In the rows, 128 means zero.
Known rows, with every way that one mark hangs from another
J651(J675): 152, 136, 110, 91, 132, 165, 163, 145, 121, 129, 125, 87, 174, 116, 144, 93, 178, 103, 112, 146, 196, 146, 141, 189, 149, 105, 90, 156, 54, 86, 92, 142, 127, 71, 79, 154, 188, 109, 192, 150, 122, 188, 113, 112, 55, 154, 170, 115, 127, 120, 87, 158, 164
J675(J617 J651(J22(J906))): 149, 117, 135, 165, 112, 149, 161, 138, 156, 145, 100, 132, 163, 106, 185, 142, 158, 98, 155, 107, 144, 171, 141, 176, 121, 136, 163, 140, 100, 91, 112, 45, 108, 152, 146, 188, 191, 127, 204, 85, 132, 150, 73, 122, 169, 76, 178, 160, 72, 75, 109, 108, 140
J22(J49(J940) J906(J675(J618))): 127, 151, 164, 72, 109, 160, 198, 110, 144, 66, 141, 107, 123, 152, 134, 154, 90, 127, 130, 140, 154, 104, 157, 166, 94, 143, 163, 102, 113, 103, 114, 135, 117, 163, 129, 105, 156, 125, 131, 96, 145, 129, 114, 140, 83, 161, 132, 100, 125, 132, 102, 104, 140
J675(J617 J618(J49(J615 J940(J407(J264))))): 110, 102, 177, 165, 82, 116, 137, 94, 175, 173, 117, 61, 102, 79, 98, 143, 200, 107, 123, 112, 134, 68, 201, 106, 85, 66, 144, 121, 72, 152, 155, 104, 88, 138, 132, 113, 161, 105, 101, 102, 196, 200, 88, 93, 130, 112, 123, 91, 117, 166, 140, 153, 128
J906(J675(J617 J618 J651)): 172, 113, 99, 117, 105, 160, 95, 181, 130, 190, 161, 67, 141, 87, 155, 181, 141, 87, 180, 95, 179, 186, 140, 152, 114, 105, 181, 94, 119, 134, 134, 91, 157, 192, 123, 156, 151, 123, 144, 71, 161, 234, 27, 153, 135, 97, 182, 137, 113, 150, 106, 122, 114
J49(J615(J617(J675(J618 J651))) J940): 127, 122, 84, 90, 98, 129, 99, 206, 159, 155, 145, 68, 68, 78, 81, 131, 106, 53, 155, 139, 181, 147, 165, 151, 94, 97, 167, 142, 89, 104, 118, 119, 134, 193, 129, 146, 157, 96, 135, 104, 153, 201, 98, 96, 70, 71, 148, 90, 109, 149, 115, 102, 124
J675(J617 J651(J22(J49(J615)))): 112, 89, 140, 191, 108, 118, 154, 116, 159, 143, 154, 102, 142, 98, 148, 120, 156, 96, 170, 81, 156, 143, 153, 161, 142, 125, 110, 147, 72, 153, 49, 70, 83, 146, 120, 154, 187, 127, 193, 107, 140, 174, 66, 102, 116, 79, 138, 141, 80, 93, 130, 161, 131
J617(J675(J618)): 117, 133, 87, 57, 114, 148, 140, 156, 139, 172, 164, 60, 160, 96, 138, 145, 127, 106, 138, 169, 190, 163, 121, 184, 119, 107, 142, 129, 91, 111, 96, 152, 145, 87, 81, 139, 125, 124, 176, 123, 123, 168, 100, 181, 80, 114, 194, 88, 142, 144, 103, 124, 154
J407(J264 J940): 180, 90, 146, 124, 87, 125, 167, 93, 146, 106, 39, 107, 193, 121, 163, 102, 159, 98, 91, 164, 136, 134, 157, 210, 72, 107, 132, 136, 73, 112, 136, 90, 109, 30, 119, 158, 170, 83, 176, 152, 167, 183, 138, 113, 67, 145, 155, 134, 121, 110, 97, 134, 171
J49(J615(J617(J675(J618))) J940(J407)): 123, 146, 107, 75, 106, 127, 94, 152, 160, 156, 161, 49, 68, 75, 95, 118, 145, 65, 136, 162, 152, 130, 178, 131, 110, 83, 157, 166, 87, 68, 123, 139, 120, 174, 133, 97, 150, 108, 121, 129, 149, 176, 124, 100, 59, 103, 156, 82, 128, 152, 109, 110, 125
J617(J675(J651)): 133, 141, 79, 87, 145, 156, 145, 181, 121, 151, 131, 73, 165, 94, 135, 123, 121, 83, 140, 156, 164, 190, 133, 203, 137, 108, 135, 136, 79, 86, 86, 111, 124, 81, 89, 173, 167, 110, 218, 114, 137, 188, 89, 111, 96, 100, 184, 126, 148, 112, 87, 147, 146
J49(J615 J940): 122, 102, 137, 105, 119, 142, 148, 138, 145, 88, 108, 73, 135, 141, 118, 69, 170, 84, 109, 148, 162, 114, 148, 187, 96, 95, 137, 123, 45, 130, 106, 172, 125, 97, 100, 149, 201, 91, 168, 167, 145, 176, 170, 71, 25, 118, 118, 74, 85, 113, 114, 124, 162
J618(J49(J615) J675): 110, 108, 117, 113, 155, 153, 200, 172, 157, 134, 191, 70, 145, 126, 87, 106, 140, 108, 127, 123, 157, 112, 104, 132, 172, 133, 62, 121, 13, 105, 69, 177, 140, 58, 60, 112, 183, 130, 187, 131, 99, 158, 158, 98, 62, 133, 131, 78, 129, 154, 143, 210, 149
J22(J49(J615 J940) J906(J675(J617 J618))): 143, 121, 168, 118, 96, 140, 177, 145, 140, 102, 177, 75, 70, 145, 123, 144, 87, 110, 158, 95, 170, 70, 179, 133, 95, 139, 194, 92, 112, 118, 105, 154, 118, 228, 148, 82, 170, 127, 103, 100, 163, 141, 112, 126, 84, 140, 89, 82, 107, 158, 115, 104, 102
J264(J407): 140, 97, 128, 108, 144, 165, 181, 118, 139, 146, 85, 104, 203, 121, 157, 70, 179, 87, 89, 145, 123, 134, 129, 161, 97, 74, 115, 172, 58, 115, 106, 118, 117, 69, 89, 161, 155, 105, 195, 142, 107, 181, 109, 120, 58, 128, 165, 119, 101, 72, 94, 158, 174
J675(J651): 127, 106, 104, 123, 114, 161, 143, 153, 140, 125, 87, 87, 183, 112, 152, 101, 175, 82, 130, 127, 156, 195, 132, 204, 119, 99, 133, 129, 73, 132, 109, 109, 132, 90, 81, 204, 173, 102, 214, 105, 142, 206, 78, 107, 104, 91, 172, 140, 102, 100, 96, 142, 161
J906(J675(J617)): 198, 116, 129, 107, 131, 157, 130, 159, 110, 163, 171, 74, 153, 126, 157, 124, 144, 107, 150, 127, 183, 150, 142, 149, 135, 120, 151, 134, 88, 87, 113, 142, 137, 139, 113, 136, 172, 124, 159, 129, 133, 208, 112, 126, 87, 138, 171, 122, 115, 111, 106, 130, 140
J675(J617 J618(J49(J615 J940)) J651(J22)): 91, 101, 132, 170, 104, 110, 126, 146, 199, 162, 162, 114, 108, 64, 93, 178, 174, 105, 164, 73, 158, 110, 161, 120, 113, 115, 133, 114, 69, 176, 115, 61, 99, 186, 114, 145, 188, 120, 123, 106, 155, 183, 93, 98, 130, 58, 138, 96, 60, 139, 159, 121, 147
J22(J906): 133, 126, 136, 108, 104, 166, 198, 124, 134, 92, 89, 98, 171, 158, 166, 88, 145, 107, 114, 148, 155, 163, 127, 190, 109, 119, 152, 133, 81, 93, 109, 144, 143, 80, 97, 170, 171, 109, 206, 115, 118, 135, 123, 133, 102, 123, 155, 118, 103, 91, 106, 119, 160
J617(J675(J618(J49) J651)): 93, 141, 75, 94, 117, 143, 156, 176, 157, 174, 168, 87, 157, 61, 96, 176, 117, 111, 147, 122, 169, 168, 125, 152, 147, 116, 119, 115, 83, 129, 84, 97, 126, 103, 59, 160, 140, 132, 169, 78, 136, 176, 58, 153, 132, 87, 185, 107, 146, 148, 124, 160, 154
J615(J49(J940(J407)) J617(J675)): 136, 173, 161, 107, 140, 127, 133, 141, 137, 151, 150, 90, 102, 60, 105, 97, 141, 104, 88, 168, 117, 132, 182, 109, 170, 86, 140, 236, 102, 43, 109, 110, 66, 134, 140, 128, 185, 120, 145, 132, 150, 166, 143, 85, 73, 115, 182, 127, 137, 64, 91, 113, 149
J675(J617 J651(J22(J49(J615) J906))): 114, 100, 157, 195, 99, 135, 191, 118, 154, 110, 135, 116, 125, 125, 157, 124, 130, 93, 169, 80, 138, 137, 159, 157, 130, 148, 135, 138, 85, 125, 53, 61, 87, 167, 148, 152, 194, 128, 197, 81, 143, 125, 66, 106, 151, 83, 124, 142, 81, 92, 119, 142, 113
J675(J617 J651(J22)): 144, 101, 117, 160, 126, 135, 128, 138, 168, 174, 123, 121, 177, 86, 175, 134, 184, 93, 157, 111, 156, 186, 142, 173, 134, 117, 131, 151, 81, 123, 110, 58, 108, 133, 123, 191, 188, 125, 203, 111, 136, 198, 76, 122, 143, 69, 203, 158, 75, 79, 119, 126, 157
J617(J675(J618 J651(J22))): 97, 139, 73, 93, 135, 148, 123, 154, 163, 186, 158, 92, 173, 63, 148, 183, 147, 87, 160, 146, 157, 186, 112, 191, 130, 115, 126, 134, 94, 112, 91, 55, 126, 96, 110, 139, 143, 127, 198, 96, 117, 161, 60, 152, 121, 80, 219, 128, 124, 131, 101, 123, 159
J279(J906(J675(J617 J618(J49(J615)) J651))): 135, 95, 105, 174, 88, 144, 128, 209, 120, 173, 187, 36, 101, 101, 79, 200, 145, 88, 175, 49, 149, 122, 154, 112, 115, 150, 167, 67, 89, 154, 143, 113, 145, 197, 101, 158, 167, 144, 100, 87, 202, 180, 55, 139, 162, 114, 96, 118, 102, 160, 140, 134, 94
J651(J22(J49(J940(J407))) J675(J617 J618)): 117, 160, 155, 99, 142, 120, 162, 84, 184, 155, 165, 120, 136, 52, 157, 163, 191, 136, 140, 129, 164, 91, 213, 127, 151, 107, 106, 172, 113, 91, 92, 66, 59, 179, 134, 107, 190, 152, 135, 128, 164, 162, 87, 120, 106, 136, 190, 141, 113, 125, 103, 136, 133
J617(J675(J618 J651)): 111, 133, 67, 75, 116, 154, 128, 185, 137, 174, 139, 62, 158, 76, 132, 160, 124, 88, 157, 142, 173, 195, 129, 193, 116, 102, 151, 115, 104, 128, 100, 110, 146, 116, 87, 170, 134, 118, 188, 89, 145, 192, 51, 155, 110, 88, 196, 120, 145, 147, 95, 131, 146

Rows
177, 148, 138, 131, 132, 151, 183, 137, 139, 145, 138, 125, 149, 115, 179, 122, 165, 123, 136, 122, 185, 122, 157, 164, 158, 142, 122, 166, 79, 48, 93, 79, 104, 137, 145, 137, 201, 139, 187, 134, 116, 130, 115, 129, 121, 139, 172, 137, 97, 105, 102, 119, 148 -> J651(J22(J906) J675(J617))
171, 136, 125, 128, 142, 139, 151, 135, 140, 175, 164, 115, 168, 91, 169, 125, 189, 114, 140, 124, 199, 131, 154, 161, 165, 124, 90, 180, 67, 80, 88, 89, 94, 118, 121, 142, 195, 135, 184, 156, 114, 176, 106, 125, 96, 128, 192, 136, 98, 102, 103, 145, 155 -> J651(J22 J675(J617))
163, 107, 99, 127, 178, 152, 159, 178, 172, 189, 158, 119, 179, 74, 164, 150, 150, 101, 165, 123, 161, 169, 127, 167, 169, 144, 110, 150, 68, 79, 100, 73, 127, 129, 123, 162, 190, 148, 214, 98, 114, 190, 98, 116, 141, 90, 214, 170, 110, 112, 120, 162, 134 -> J618(J675(J617 J651(J22)))
122, 107, 139, 135, 171, 123, 187, 163, 184, 135, 174, 115, 124, 89, 120, 133, 118, 104, 164, 113, 156, 96, 170, 151, 148, 151, 106, 135, 56, 103, 73, 91, 86, 175, 139, 131, 216, 143, 184, 114, 145, 161, 129, 62, 90, 103, 141, 132, 103, 121, 129, 170, 116 -> J618(J675(J617 J651(J22(J49(J615 J940)))))
147, 164, 188, 141, 122, 121, 141, 107, 130, 166, 122, 84, 107, 63, 106, 108, 154, 98, 75, 172, 98, 110, 192, 122, 139, 73, 137, 241, 94, 47, 139, 77, 48, 99, 178, 116, 166, 102, 140, 111, 172, 183, 125, 77, 99, 133, 173, 135, 164, 79, 83, 131, 148 -> J615(J49(J940(J407(J264))) J617(J675))
130, 141, 121, 133, 119, 127, 161, 128, 178, 203, 199, 123, 155, 61, 124, 181, 189, 147, 148, 95, 201, 107, 145, 108, 177, 131, 79, 160, 69, 124, 85, 81, 98, 135, 91, 124, 170, 155, 136, 120, 112, 168, 77, 167, 122, 114, 189, 110, 95, 140, 148, 156, 162 -> J651(J22 J675(J617 J618(J49)))
119, 125, 100, 103, 164, 163, 202, 184, 165, 142, 148, 103, 178, 88, 103, 141, 138, 117, 133, 123, 154, 159, 111, 156, 175, 138, 77, 126, 43, 100, 92, 115, 133, 77, 61, 171, 183, 140, 209, 85, 113, 183, 100, 99, 118, 109, 177, 134, 136, 129, 131, 212, 159 -> J618(J49 J675(J651))
117, 129, 113, 107, 108, 156, 176, 151, 132, 136, 177, 65, 155, 123, 100, 188, 152, 119, 131, 106, 144, 137, 126, 138, 118, 156, 129, 91, 78, 128, 147, 139, 144, 108, 67, 153, 144, 151, 108, 112, 165, 145, 108, 175, 119, 156, 135, 104, 113, 133, 128, 127, 155 -> J279(J906(J675(J618(J49))))
94, 116, 100, 124, 103, 154, 121, 124, 177, 158, 116, 114, 185, 79, 165, 166, 198, 90, 159, 115, 148, 202, 111, 196, 112, 96, 122, 130, 85, 161, 113, 50, 135, 105, 108, 171, 152, 121, 202, 88, 124, 182, 55, 149, 129, 76, 204, 140, 86, 115, 120, 119, 170 -> J675(J618 J651(J22))
127, 110, 124, 144, 176, 128, 174, 185, 191, 159, 184, 120, 119, 75, 92, 155, 141, 112, 155, 102, 152, 86, 156, 121, 166, 153, 89, 126, 29, 97, 90, 78, 93, 153, 125, 129, 225, 141, 167, 124, 130, 171, 144, 49, 107, 86, 141, 107, 98, 139, 148, 178, 136 -> J618(J49(J615 J940) J675(J617 J651(J22)))
98, 145, 100, 79, 115, 135, 173, 146, 159, 173, 191, 85, 159, 79, 96, 156, 119, 129, 137, 145, 181, 138, 119, 141, 147, 122, 111, 126, 81, 118, 83, 142, 123, 79, 48, 134, 127, 132, 153, 114, 109, 160, 102, 182, 102, 114, 182, 81, 143, 148, 132, 153, 172 -> J617(J675(J618(J49)))
117, 97, 113, 153, 81, 132, 141, 163, 173, 184, 145, 100, 155, 62, 115, 169, 157, 118, 159, 78, 184, 162, 142, 124, 125, 111, 146, 107, 97, 174, 119, 92, 124, 166, 66, 200, 149, 137, 144, 66, 154, 218, 28, 169, 167, 58, 181, 131, 88, 132, 148, 147, 142 -> J675(J617 J618(J49) J651)
107, 161, 88, 95, 124, 157, 155, 152, 156, 154, 135, 100, 156, 85, 156, 185, 118, 91, 170, 140, 143, 180, 117, 201, 123, 132, 151, 125, 110, 84, 90, 42, 133, 113, 134, 139, 149, 123, 203, 78, 120, 115, 63, 160, 150, 93, 197, 128, 126, 127, 98, 104, 144 -> J617(J675(J618 J651(J22(J906))))
79, 135, 130, 148, 91, 152, 183, 116, 192, 128, 119, 135, 163, 90, 133, 187, 167, 119, 153, 93, 126, 174, 110, 156, 129, 132, 112, 120, 84, 140, 97, 36, 117, 110, 103, 158, 163, 135, 182, 67, 123, 125, 52, 152, 174, 87, 168, 130, 79, 114, 141, 129, 176 -> J675(J618(J49) J651(J22(J906)))
120, 150, 83, 100, 161, 151, 141, 148, 143, 162, 144, 100, 179, 74, 153, 143, 142, 85, 152, 154, 142, 187, 117, 200, 152, 127, 105, 154, 71, 80, 76, 58, 106, 71, 115, 153, 174, 120, 223, 119, 112, 159, 101, 111, 103, 97, 206, 132, 129, 98, 91, 142, 165 -> J617(J675(J651(J22)))
97, 149, 170, 90, 141, 142, 186, 70, 159, 73, 102, 100, 161, 111, 147, 84, 173, 122, 99, 166, 124, 122, 189, 170, 122, 98, 113, 156, 82, 100, 100, 137, 71, 100, 96, 152, 192, 117, 174, 136, 160, 164, 134, 80, 66, 133, 162, 134, 117, 84, 96, 153, 161 -> J22(J49(J940(J407)))
150, 128, 121, 134, 122, 140, 106, 149, 141, 149, 85, 54, 79, 75, 98, 94, 153, 41, 127, 162, 110, 135, 205, 162, 87, 68, 139, 177, 68, 48, 140, 70, 86, 135, 181, 120, 172, 84, 158, 103, 190, 207, 92, 17, 96, 112, 139, 129, 160, 127, 84, 149, 112 -> J49(J615(J617(J675(J651))) J940(J407(J264)))
135, 98, 124, 158, 90, 137, 146, 178, 122, 171, 216, 37, 102, 121, 90, 185, 142, 108, 156, 69, 163, 99, 145, 104, 122, 159, 161, 83, 76, 139, 138, 158, 139, 174, 91, 129, 156, 151, 88, 117, 182, 157, 102, 162, 125, 132, 93, 91, 100, 155, 149, 129, 111 -> J279(J906(J675(J617 J618(J49(J615)))))
123, 156, 122, 130, 119, 139, 196, 123, 161, 117, 151, 151, 121, 103, 134, 131, 77, 95, 150, 138, 135, 173, 151, 162, 156, 167, 119, 197, 96, 42, 58, 43, 78, 154, 142, 143, 161, 141, 203, 80, 103, 108, 73, 123, 139, 98, 179, 156, 117, 69, 106, 129, 141 -> J615(J617(J675(J651(J22(J49 J906)))))
137, 133, 146, 161, 95, 145, 149, 137, 156, 166, 216, 88, 95, 119, 125, 187, 141, 122, 181, 68, 148, 105, 124, 98, 146, 145, 139, 106, 74, 109, 88, 89, 123, 168, 136, 61, 162, 143, 118, 100, 113, 121, 97, 149, 137, 124, 122, 81, 97, 161, 152, 127, 130 -> J651(J22(J906(J675(J617 J618(J49(J615))))))
71, 146, 133, 105, 116, 147, 139, 121, 183, 123, 95, 95, 147, 56, 113, 160, 195, 107, 128, 124, 122, 154, 174, 141, 114, 81, 127, 113, 86, 140, 139, 76, 103, 135, 82, 170, 178, 117, 145, 78, 177, 195, 64, 92, 137, 91, 174, 126, 105, 128, 121, 146, 157 -> J675(J618(J49(J940(J407))) J651)
142, 140, 127, 129, 136, 139, 120, 152, 182, 177, 185, 131, 136, 54, 113, 218, 150, 122, 166, 89, 155, 126, 154, 118, 139, 131, 134, 113, 88, 123, 131, 35, 96, 191, 130, 125, 183, 139, 108, 93, 149, 193, 82, 107, 141, 92, 176, 121, 86, 135, 135, 110, 154 -> J906(J675(J617 J618(J49(J940)) J651(J22)))
137, 127, 164, 110, 77, 143, 167, 132, 155, 75, 169, 93, 52, 160, 99, 128, 86, 90, 144, 114, 157, 93, 165, 127, 95, 140, 170, 131, 96, 93, 112, 145, 122, 226, 160, 84, 152, 123, 102, 97, 142, 136, 115, 114, 68, 141, 94, 84, 101, 147, 122, 100, 115 -> J22(J49(J615(J617) J940) J906(J675(J618)))
151, 113, 103, 150, 118, 147, 117, 171, 133, 186, 163, 80, 156, 88, 157, 221, 163, 87, 181, 89, 135, 173, 141, 162, 104, 151, 175, 104, 115, 118, 157, 52, 140, 188, 143, 172, 167, 160, 133, 86, 182, 167, 55, 168, 171, 111, 176, 169, 92, 114, 109, 87, 120 -> J279(J906(J675(J617 J618 J651(J22))))
135, 139, 150, 101, 106, 125, 208, 144, 148, 74, 156, 106, 57, 143, 88, 75, 49, 93, 116, 157, 170, 83, 183, 146, 115, 150, 151, 168, 75, 48, 68, 160, 91, 170, 135, 115, 173, 118, 153, 128, 129, 102, 160, 83, 54, 120, 105, 79, 121, 106, 113, 120, 124 -> J22(J49(J615(J617(J675)) J940) J906)
126, 110, 181, 138, 78, 125, 211, 111, 164, 46, 113, 118, 73, 164, 105, 59, 99, 89, 112, 133, 159, 98, 180, 146, 97, 141, 149, 167, 72, 94, 92, 160, 97, 180, 132, 140, 190, 104, 155, 124, 134, 127, 149, 78, 59, 115, 98, 99, 75, 87, 127, 113, 138 -> J22(J49(J615(J617) J940) J906)
108, 131, 142, 104, 132, 150, 130, 118, 140, 92, 97, 55, 130, 118, 133, 72, 207, 73, 113, 150, 122, 128, 171, 171, 107, 70, 125, 139, 56, 102, 112, 152, 115, 94, 117, 129, 211, 91, 176, 159, 160, 174, 153, 46, 43, 125, 127, 92, 102, 117, 99, 135, 149 -> J49(J615 J940(J407))
143, 125, 117, 133, 111, 139, 153, 196, 140, 147, 154, 90, 118, 87, 85, 213, 127, 114, 144, 83, 159, 110, 180, 125, 95, 158, 181, 76, 103, 128, 180, 93, 122, 213, 111, 191, 184, 152, 79, 89, 218, 182, 85, 129, 160, 114, 133, 131, 95, 130, 124, 91, 120 -> J279(J906(J675(J617 J618(J49(J940)) J651)))
160, 110, 146, 164, 101, 160, 177, 167, 108, 109, 157, 71, 96, 146, 146, 129, 88, 87, 176, 71, 145, 130, 164, 148, 129, 145, 164, 105, 94, 101, 74, 110, 118, 191, 149, 119, 193, 127, 167, 72, 164, 156, 62, 92, 124, 128, 94, 133, 124, 130, 105, 152, 83 -> J22(J49(J615) J906(J675(J617 J651)))
